What can hang from each mark
k_658: k_624
k_656: k_449 k_658
k_5: k_313 k_656
k_508: k_449
k_449: k_508
k_624: k_5 k_449 k_658
k_313: k_449 k_658

Every row comes from one small tree of marks. Brackets hold a mark, then the marks that hang from it, in the order of their numbers. Every link used is in the known rows. Which tree was each row made from?
Known rows
[k_658 [k_624 [k_5 k_313 k_656] k_449]]: |  0.32 |  1.42 | -0.58 | -4.00 | -2.89 | -0.98 | -2.14 | -2.39 | -2.85 | -1.84 | -4.67 | -2.18 | -1.55 | -1.80 |  1.27 |  4.25 |
[k_5 k_656]: | -0.91 | -0.09 | -1.20 | -1.28 | -1.62 | -2.20 | -0.26 | -2.09 |  1.47 |  1.81 |  1.40 |  0.01 |  0.66 |  0.13 | -1.39 | -3.62 |
[k_658 [k_624 [k_5 k_313 k_656]]]: | -1.28 |  0.84 |  0.38 | -3.34 | -1.52 |  0.71 |  0.76 | -0.61 | -2.07 | -0.09 | -3.61 | -1.79 | -0.37 | -0.42 | -0.80 |  1.43 |
[k_624 [k_5 k_313] [k_449 k_508] k_658]: |  0.03 | -0.50 |  4.12 | -4.11 |  1.53 | -0.81 | -1.42 | -3.47 | -3.10 | -1.39 | -0.09 |  0.82 |  0.99 | -2.13 |  6.14 |  4.49 |
[k_658 [k_624 [k_5 k_313 k_656] [k_449 k_508]]]: |  1.15 |  0.77 |  2.44 | -1.47 | -0.71 | -0.66 | -2.01 | -1.58 | -1.93 | -1.41 | -1.92 | -0.23 | -0.06 | -1.20 |  1.84 |  4.12 |
[k_5 [k_313 k_449 k_658] k_656]: | -3.91 | -0.40 | -2.91 | -4.10 |  0.68 | -6.87 |  0.08 |  5.79 | -6.06 |  2.61 |  0.89 |  0.46 | -3.60 |  1.11 | -0.33 | -0.20 |
[k_624 k_5 [k_449 k_508] k_658]: |  2.63 | -0.06 |  4.27 | -0.59 |  0.77 | -0.06 | -1.78 | -5.33 | -0.24 | -1.26 |  1.05 |  1.30 |  2.07 | -2.99 |  4.85 |  3.21 |
[k_313 [k_658 [k_624 [k_5 [k_656 [k_449 k_508]]]]]]: |  1.75 | -2.13 | -0.20 |  3.52 | -1.05 | -1.58 | -0.07 |  2.29 | -0.53 | -3.26 | -1.77 |  0.35 | -0.35 | -1.25 | -2.48 |  2.59 |
[k_449 k_508]: | -1.29 | -0.42 |  2.76 |  2.13 |  2.84 |  1.99 |  0.78 | -3.08 |  4.15 |  2.99 |  5.40 |  1.99 |  3.51 |  0.36 | -0.34 | -5.89 |
[k_508 k_449]: | -1.23 |  0.28 | -1.11 |  1.44 |  1.15 |  3.11 |  1.83 | -3.69 |  6.57 |  4.40 |  6.75 |  1.12 |  4.29 |  1.64 |  0.49 | -5.60 |
[k_656 [k_449 k_508] [k_658 k_624]]: |  3.88 |  0.22 | -1.54 |  6.59 | -0.65 |  5.47 |  0.20 | -1.57 |  7.05 | -2.70 | -0.57 | -0.79 |  1.00 |  0.76 | -3.23 | -1.91 |
[k_313 [k_449 k_508]]: | -0.97 |  1.85 |  1.86 |  3.63 |  3.52 |  0.66 |  0.40 | -0.17 |  1.34 |  5.36 |  7.13 |  3.15 |  1.42 |  1.12 |  0.65 | -5.95 |
[k_656 [k_449 k_508] [k_658 [k_624 [k_5 k_313]]]]: |  2.32 | -0.29 | -0.19 |  3.44 | -0.66 |  5.55 |  1.07 |  0.09 |  3.07 | -3.28 | -2.86 | -1.25 |  0.57 |  0.50 | -0.96 |  1.10 |
[k_656 [k_449 k_508]]: | -0.10 | -1.49 | -0.21 |  4.75 |  0.05 |  1.66 | -0.38 | -2.28 |  3.94 | -0.34 |  3.74 |  2.01 |  2.10 |  0.49 |  0.35 | -4.91 |
[k_658 [k_624 [k_5 k_313] k_449]]: | -0.79 |  1.96 | -0.31 | -3.84 | -1.53 |  2.02 | -1.47 | -3.86 | -1.55 | -1.29 | -4.26 | -2.63 | -0.78 | -2.06 |  1.51 |  2.61 |
[k_5 k_313 k_656]: | -3.72 | -0.65 | -1.26 | -5.14 | -0.79 | -3.03 |  0.17 |  0.00 | -1.72 |  1.67 |  0.13 | -0.50 | -0.60 |  1.17 |  0.16 | -2.07 |

Which tree is each row?
| -2.03 | -1.62 |  1.95 | -3.59 |  1.70 | -2.33 | -1.34 | -0.28 | -3.49 | -0.88 |  0.03 |  0.42 |  0.25 | -2.04 |  3.41 |  3.04 |	[k_624 [k_5 [k_313 k_658]] [k_449 k_508]]
| -0.96 |  2.13 | -2.72 |  1.39 |  1.57 | -0.76 |  0.36 |  2.43 | -1.13 |  2.25 |  0.47 | -0.57 | -2.35 | -0.39 | -3.44 | -1.68 |	[k_313 k_449 [k_658 k_624]]
| -0.32 | -1.26 | -4.88 | -2.04 | -3.48 | -1.53 | -0.26 |  1.43 |  0.46 | -2.23 | -2.85 | -1.73 | -2.05 |  1.69 | -0.71 | -0.25 |	[k_5 k_313 [k_656 k_449 k_658]]
| -3.38 |  1.38 | -1.75 | -3.51 | -0.01 | -4.18 | -0.13 |  2.77 | -4.21 |  3.95 |  2.01 |  0.67 | -2.25 |  1.77 |  1.20 | -2.28 |	[k_5 [k_313 k_449] k_656]
|  1.79 | -0.97 | -1.80 |  1.72 | -1.62 |  0.51 | -0.17 |  2.25 |  1.92 | -2.94 | -2.14 | -0.73 | -1.17 |  2.02 | -1.84 |  1.23 |	[k_5 k_313 [k_656 [k_449 k_508] [k_658 k_624]]]
|  2.20 |  2.18 | -0.98 |  0.47 | -1.19 |  6.11 |  1.77 | -3.10 |  4.41 | -0.33 | -3.85 | -3.36 |  1.06 | -0.95 | -3.43 | -0.63 |	[k_656 [k_658 [k_624 k_5]]]
| -1.75 | -3.66 |  0.03 | -1.08 | -0.86 | -4.14 |  0.26 |  3.82 | -4.31 | -2.31 | -0.92 |  1.13 | -0.68 | -0.26 |  1.33 |  2.50 |	[k_624 [k_5 [k_313 k_658] [k_656 [k_449 k_508]]]]
|  1.09 |  2.03 |  0.02 |  0.82 |  1.52 | -0.29 |  0.53 |  4.10 | -0.45 |  2.17 |  0.87 |  0.20 | -1.71 |  2.53 | -1.55 |  0.22 |	[k_5 [k_313 [k_449 k_508]] [k_656 [k_658 k_624]]]
|  0.37 | -2.66 |  2.32 | -1.62 | -1.02 | -2.65 |  0.04 |  0.75 | -3.99 | -2.72 | -1.08 |  1.55 |  0.03 | -0.29 |  4.07 |  3.98 |	[k_624 [k_5 k_313 [k_656 [k_449 k_508]]] k_658]
| -3.58 | -0.45 |  2.00 | -1.78 |  3.52 | -1.51 |  1.70 |  3.87 | -4.96 |  2.96 |  2.18 |  1.56 | -0.31 | -0.14 |  1.91 | -0.26 |	[k_624 [k_5 [k_313 [k_449 k_508] k_658]]]
|  0.16 |  0.89 |  1.57 | -0.97 |  0.84 | -0.84 |  1.36 |  3.40 | -2.75 |  2.57 |  1.02 |  0.98 | -0.34 |  1.24 |  1.53 |  0.63 |	[k_624 [k_5 [k_313 [k_449 k_508]] [k_656 k_658]]]
|  1.65 |  0.29 | -0.56 | -1.20 | -2.56 |  0.55 |  1.09 | -1.55 |  1.48 |  0.34 | -2.03 | -1.44 |  1.00 | -0.81 | -1.18 | -0.35 |	[k_624 [k_5 [k_656 k_658]]]
|  4.37 |  0.16 | -0.17 |  6.24 | -1.27 |  6.18 |  0.79 | -1.46 |  5.37 | -3.13 | -2.01 | -0.84 |  1.47 | -0.21 | -2.05 |  0.04 |	[k_656 [k_449 k_508] [k_658 [k_624 k_5]]]
| -1.10 | -3.08 | -1.74 |  0.58 | -0.38 | -4.03 | -0.63 |  4.58 | -2.20 | -3.20 | -1.31 |  0.43 | -2.14 |  0.98 | -1.80 |  2.24 |	[k_5 [k_313 [k_658 k_624]] [k_656 [k_449 k_508]]]
|  3.82 |  2.12 | -0.43 |  2.42 |  0.12 |  4.22 | -1.28 | -4.14 |  6.29 | -1.18 | -0.74 | -1.84 |  0.90 | -0.67 | -2.36 | -0.27 |	[k_656 [k_658 [k_624 [k_449 k_508]]]]
| -0.07 |  1.21 |  0.59 |  4.26 |  4.05 | -0.45 |  0.50 |  3.20 | -0.12 |  2.64 |  3.68 |  1.60 | -0.74 |  0.14 | -2.85 | -1.84 |	[k_313 [k_449 k_508] [k_658 k_624]]
